Each row was made from one small tree. The marks that hang from a mark follow it in brackets, in alphabetical order. Every link used is in the known rows. Write each row's tree.
Known rows:
fude(zutoz(meluf vavuv(leme))): [-32.4  39.1 -21.1  12.9  -4.8 -21.1   8.3   1.2  35.3   7.4   4.2 -17.0
 -17.7   0.2 -21.8  13.1  -5.2  26.2  14.9 -23.1   7.4]
refev(fude(zutoz(meluf vavuv))): [-20.2  23.8 -25.4  21.6 -30.3 -25.7   4.8  23.1  39.6   4.6 -10.4  -3.2
 -19.8   0.7   0.9   9.3  10.2  29.6  26.7 -30.4  24.8]
refev(fude(zutoz)): [-11.3  16.4  -2.6  29.6 -40.3  -9.0 -16.6  16.6  28.9  11.1 -11.2 -11.6
  -7.5 -19.8  10.4  17.0  17.7  10.3  12.4 -27.5  15.2]
refev(fude(zutoz(meluf(luvopip) vavuv(venip)))): [-49.2  26.6 -21.8  21.9 -30.0 -19.6 -17.7  34.2  53.5 -14.8  -7.9 -16.2
 -19.9  -3.8  -4.9 -12.0  14.6  67.3  30.4 -31.1  19.8]
zutoz(fude meluf(luvopip) vavuv(leme venip)): [-49.7  31.4  -5.4 -10.8   5.0 -16.0  -4.0   0.7  31.1 -23.6  15.0  -8.8
 -24.6  19.8 -50.7 -28.7  20.9  67.3  20.9 -16.1   2.0]
meluf(luvopip): [-20.0  11.6  -7.7  -6.2   9.1  -0.2  -7.8   5.8  15.2 -23.2 -10.2   0.1
  -8.5  -6.4  -3.7  -1.6 -10.0  27.5   9.0  -3.0   7.3]
zutoz(meluf): [ -4.0   6.4 -10.6 -10.5   5.1 -14.8  -1.6  10.0  14.7  -1.2   8.1  -2.2
  -4.4   7.3 -16.6  -8.7 -12.4  21.3   6.8   9.0   1.3]
refev(fude(zutoz(vavuv))): [-16.1  18.8 -16.0  29.9 -36.5 -11.1   2.9  13.8  25.8   5.5 -20.9  -1.7
 -14.3  -4.2  14.6  22.5  26.4   7.4  21.1 -41.5  22.4]
leme(fopo): [-17.6  11.5   4.1  22.7   3.5   0.2  -8.8  -3.2   0.1   2.5  -8.3  -1.6
  17.4   8.9  -8.5 -11.4 -17.4  13.6  -1.3  14.7   2.9]
lipo(fude(zutoz)): [ -3.5   7.3  -6.9  28.8 -36.4  -9.8 -24.2  12.6  28.7  32.7 -17.5  -2.3
 -28.9  -5.7   8.2  18.2   0.9  19.7  -5.2 -14.9  -0.1]
tafat(venip): [-15.0 -15.4  16.2   6.4   5.4   1.5   3.8 -21.2   6.1  -5.0  10.8  -4.9
   5.2 -14.0  -9.4 -16.9  -4.9  18.4  -6.0   2.6 -11.3]
vavuv(zutoz(meluf)): [ 17.5  -6.7 -12.7 -24.4   2.7  -2.3  19.6   1.9   3.7   6.4   4.4   3.9
  -2.3  -5.8 -12.0 -16.8  -0.6  11.5  12.3  -0.8   6.0]
luvopip(meluf): [-19.3   5.1   2.4  -2.3  13.3  -4.4  -0.3   9.0  -2.5 -21.0 -11.9  16.3
  -6.2  -5.7   6.6  -5.2 -15.8  21.1  -8.8 -15.0   2.7]
lipo(fude): [  3.5   5.8 -10.8  17.5 -23.5  -0.4 -11.3   5.4   2.7  21.8 -18.3  15.7
 -20.9   7.9  -0.5   4.1   4.0  15.7  -7.7  -4.5   1.5]
refev(fude(zutoz(meluf(luvopip)))): [-34.6  34.3 -23.2  15.0 -26.6 -19.0 -25.3  31.9  58.4 -12.5  -8.6 -16.0
 -23.9 -21.0  -5.1   5.8  -5.7  57.7  28.6 -18.7  19.1]
lipo(fude(zutoz(meluf vavuv(leme)))): [-31.0  47.8 -34.2  29.3 -25.4 -18.7  -2.3   9.0  38.6  29.1 -15.6  -2.7
 -40.9   6.1 -22.2  17.9  -2.5  43.9   8.8 -28.4   7.7]
noto(vavuv(venip zutoz(fude meluf))): [  2.4  -7.4  16.8 -11.1 -17.7  -9.8   1.2   6.6  13.1   7.0  31.7  -1.0
 -12.5  32.9 -48.9 -53.5  45.6  40.0  21.4  -8.2   0.1]
fude(zutoz(meluf vavuv(leme venip))): [-46.5  30.9 -10.1  21.1 -12.4 -15.0  -8.8   8.9  31.4  11.2  13.1 -27.9
 -16.3   1.5 -25.2  -6.0   5.4  40.8  12.1 -22.3   0.9]
fude(zutoz(meluf(luvopip) vavuv(leme))): [-54.4  51.3 -30.8   7.9   5.3 -16.2   0.9   5.5  48.3 -14.6  -4.1 -18.7
 -28.0  -5.0 -22.0  12.0 -18.6  52.6  27.3 -24.3  14.6]
fude(zutoz(meluf vavuv)): [-16.9  10.8 -20.6   3.4  -4.4 -25.6  14.3  11.6  35.2   6.3   1.5 -12.1
 -14.3   8.6  -3.4   7.1  -8.5  27.9  19.6 -14.7  10.9]
noto(vavuv(leme(fopo) venip zutoz(fude))): [-29.2  28.0  26.4  26.7 -15.6   9.7  -9.8 -14.4  -5.2   7.6  17.3  -3.8
   3.9  26.8 -57.6 -46.9  44.8  31.9   5.2  -9.9   3.3]
zutoz(fude meluf(luvopip) vavuv): [-20.7   8.2 -17.7 -24.0  11.9 -28.1  13.2   4.6  34.2 -28.4   0.8   8.3
 -26.6  25.8 -26.3 -17.6   4.1  51.3  28.6  -7.6   9.9]

Which tree is each row?
[-26.6  16.0   3.1 -22.3  -3.1  -2.1  -6.7  -1.4  24.4 -13.2  18.3 -11.7
 -17.9  -7.9 -53.0 -39.7  25.2  60.0  16.9 -13.9   0.5] => vavuv(leme venip zutoz(fude meluf(luvopip)))
[ -4.9 -16.8   7.0 -29.4  -1.8  -8.9  -3.7   7.5  25.5 -12.9  15.2  -8.8
 -11.9   1.4 -34.8 -46.2  25.8  55.6  16.6  -3.5   2.4] => vavuv(venip zutoz(fude meluf(luvopip)))
[-26.3  51.0   1.8  26.9  -2.0  20.4   6.7 -13.6 -14.1   4.7  -2.5   4.8
   4.4  12.8 -37.6 -16.8   8.0  13.5   8.7 -12.1   9.1] => noto(vavuv(leme(fopo) zutoz))
[-31.5  -2.3  -3.2 -17.6   1.3 -24.1  -1.0  10.4  32.8 -25.2  11.6  -2.4
 -21.2  27.8 -29.9 -37.4  20.1  64.7  23.5  -4.6   2.9] => zutoz(fude meluf(luvopip) vavuv(venip))
[-20.2  15.7  14.0   8.5  -8.0  -4.9  -4.5 -11.1   8.6   9.9  19.6 -10.1
   5.8   6.6 -58.3 -49.0  23.1  46.4   3.7   3.2  -1.4] => vavuv(leme(fopo) venip zutoz(fude meluf))
[-35.7  19.7 -28.3  -1.9   4.7 -26.1   6.1  16.2  49.8 -13.1  -9.3 -12.6
 -24.0   1.4  -4.4   5.5 -20.5  50.9  28.7 -17.4  17.4] => fude(zutoz(meluf(luvopip) vavuv))
[-58.7  53.5  11.9  48.4  -8.3  13.6 -26.6  -1.6  -2.9   1.8  12.2 -13.4
   8.7  27.0 -45.7 -29.2   8.8  36.3  -0.7   1.2  -3.6] => noto(vavuv(leme(fopo) venip))
[  6.6  14.4   0.3 -25.9  -1.4  -6.4  18.4 -13.5   9.3   7.8  19.8   1.2
 -16.8  -3.8 -45.8 -19.0  24.0  18.6  12.1 -13.2   1.2] => vavuv(leme zutoz(fude meluf))
[-36.1  50.0 -20.2  36.6 -34.8  -4.8   0.3   2.7  23.1   7.2 -17.4  -4.8
 -18.6 -10.9  -1.0  28.4  26.2   9.0  18.8 -51.0  17.0] => refev(fude(zutoz(vavuv(leme))))
[-28.4  35.3  -5.5  -8.2   9.8  -5.3   1.5 -12.1  23.6 -16.6   0.4  -1.2
  -9.1  -3.0 -55.3 -30.2  -1.9  60.0  21.3   1.0  12.0] => vavuv(leme(fopo) zutoz(fude meluf(luvopip)))
[-28.9  -0.1  -6.6  12.4 -13.0 -23.6  -3.9  18.6  35.8  11.2  10.7 -23.3
  -9.8  12.2  -7.1 -13.1   4.0  37.6  13.4 -10.2   2.4] => fude(zutoz(meluf vavuv(venip)))
[-10.2 -19.0  12.5  -0.3 -10.4 -11.2   5.9  -5.9   4.0  -1.6  13.9   1.9
  -5.6  29.3 -14.3 -26.5  43.4  17.4   6.8 -14.9  -2.3] => zutoz(fude vavuv(venip))
[ -2.4   5.0   2.0  -4.6 -12.1   1.6   2.9  15.0   3.7   4.8  19.8  -3.7
  -2.7  22.4 -33.8 -44.2  23.3  32.2  13.1  -5.2   3.5] => noto(vavuv(venip zutoz(meluf)))
[-31.4  15.0   0.5  -2.8  -5.3 -18.2   5.6  -5.4  16.4   0.3  23.8  -8.5
 -15.5  26.1 -48.5 -29.6  32.3  40.2  11.1 -14.7  -6.2] => zutoz(fude meluf vavuv(leme venip))
[-29.3  27.3   2.3  14.1   0.6   8.0  -5.0  -2.8   1.4   8.1   8.7 -13.5
  14.0  -4.7 -44.5 -39.5   0.0  40.5   0.2   2.9   1.2] => vavuv(leme(fopo) venip zutoz(meluf))
[-46.5  27.6   3.4  20.7   0.0 -18.4  -3.3  -8.0  17.2   0.0  17.4  -7.3
   2.0  32.8 -54.0 -40.4  14.3  52.3   7.3   0.1  -0.2] => zutoz(fude meluf vavuv(leme(fopo) venip))
[-24.2  -7.1   2.4  21.6 -19.1  -9.7  -5.6   8.1  23.7   9.7   2.7 -22.1
  -5.9   4.4   5.7  -1.1  20.9  16.0   6.8 -20.7   1.9] => fude(zutoz(vavuv(venip)))
[ -4.7   2.0  11.6 -15.2 -10.6  -4.1   0.3  -4.3  10.2   9.8  27.9 -11.8
 -10.0  -0.2 -51.9 -39.1  37.9  33.0   6.5 -11.7  -5.4] => vavuv(leme venip zutoz(fude meluf))
[ -9.1   8.3 -21.0  32.3 -33.2 -12.1  -0.2   6.8  25.8  27.1 -26.9   8.2
 -32.9   7.4   9.2  22.0  11.4  20.2   4.5 -28.2  10.3] => lipo(fude(zutoz(vavuv)))
[ -1.1   3.6 -18.9 -30.9  12.1  -1.8  12.9   8.1  17.9 -18.5  -5.3   1.1
 -10.8 -12.3 -16.5 -20.7 -12.7  38.1  18.9  -5.6  13.0] => vavuv(zutoz(meluf(luvopip)))
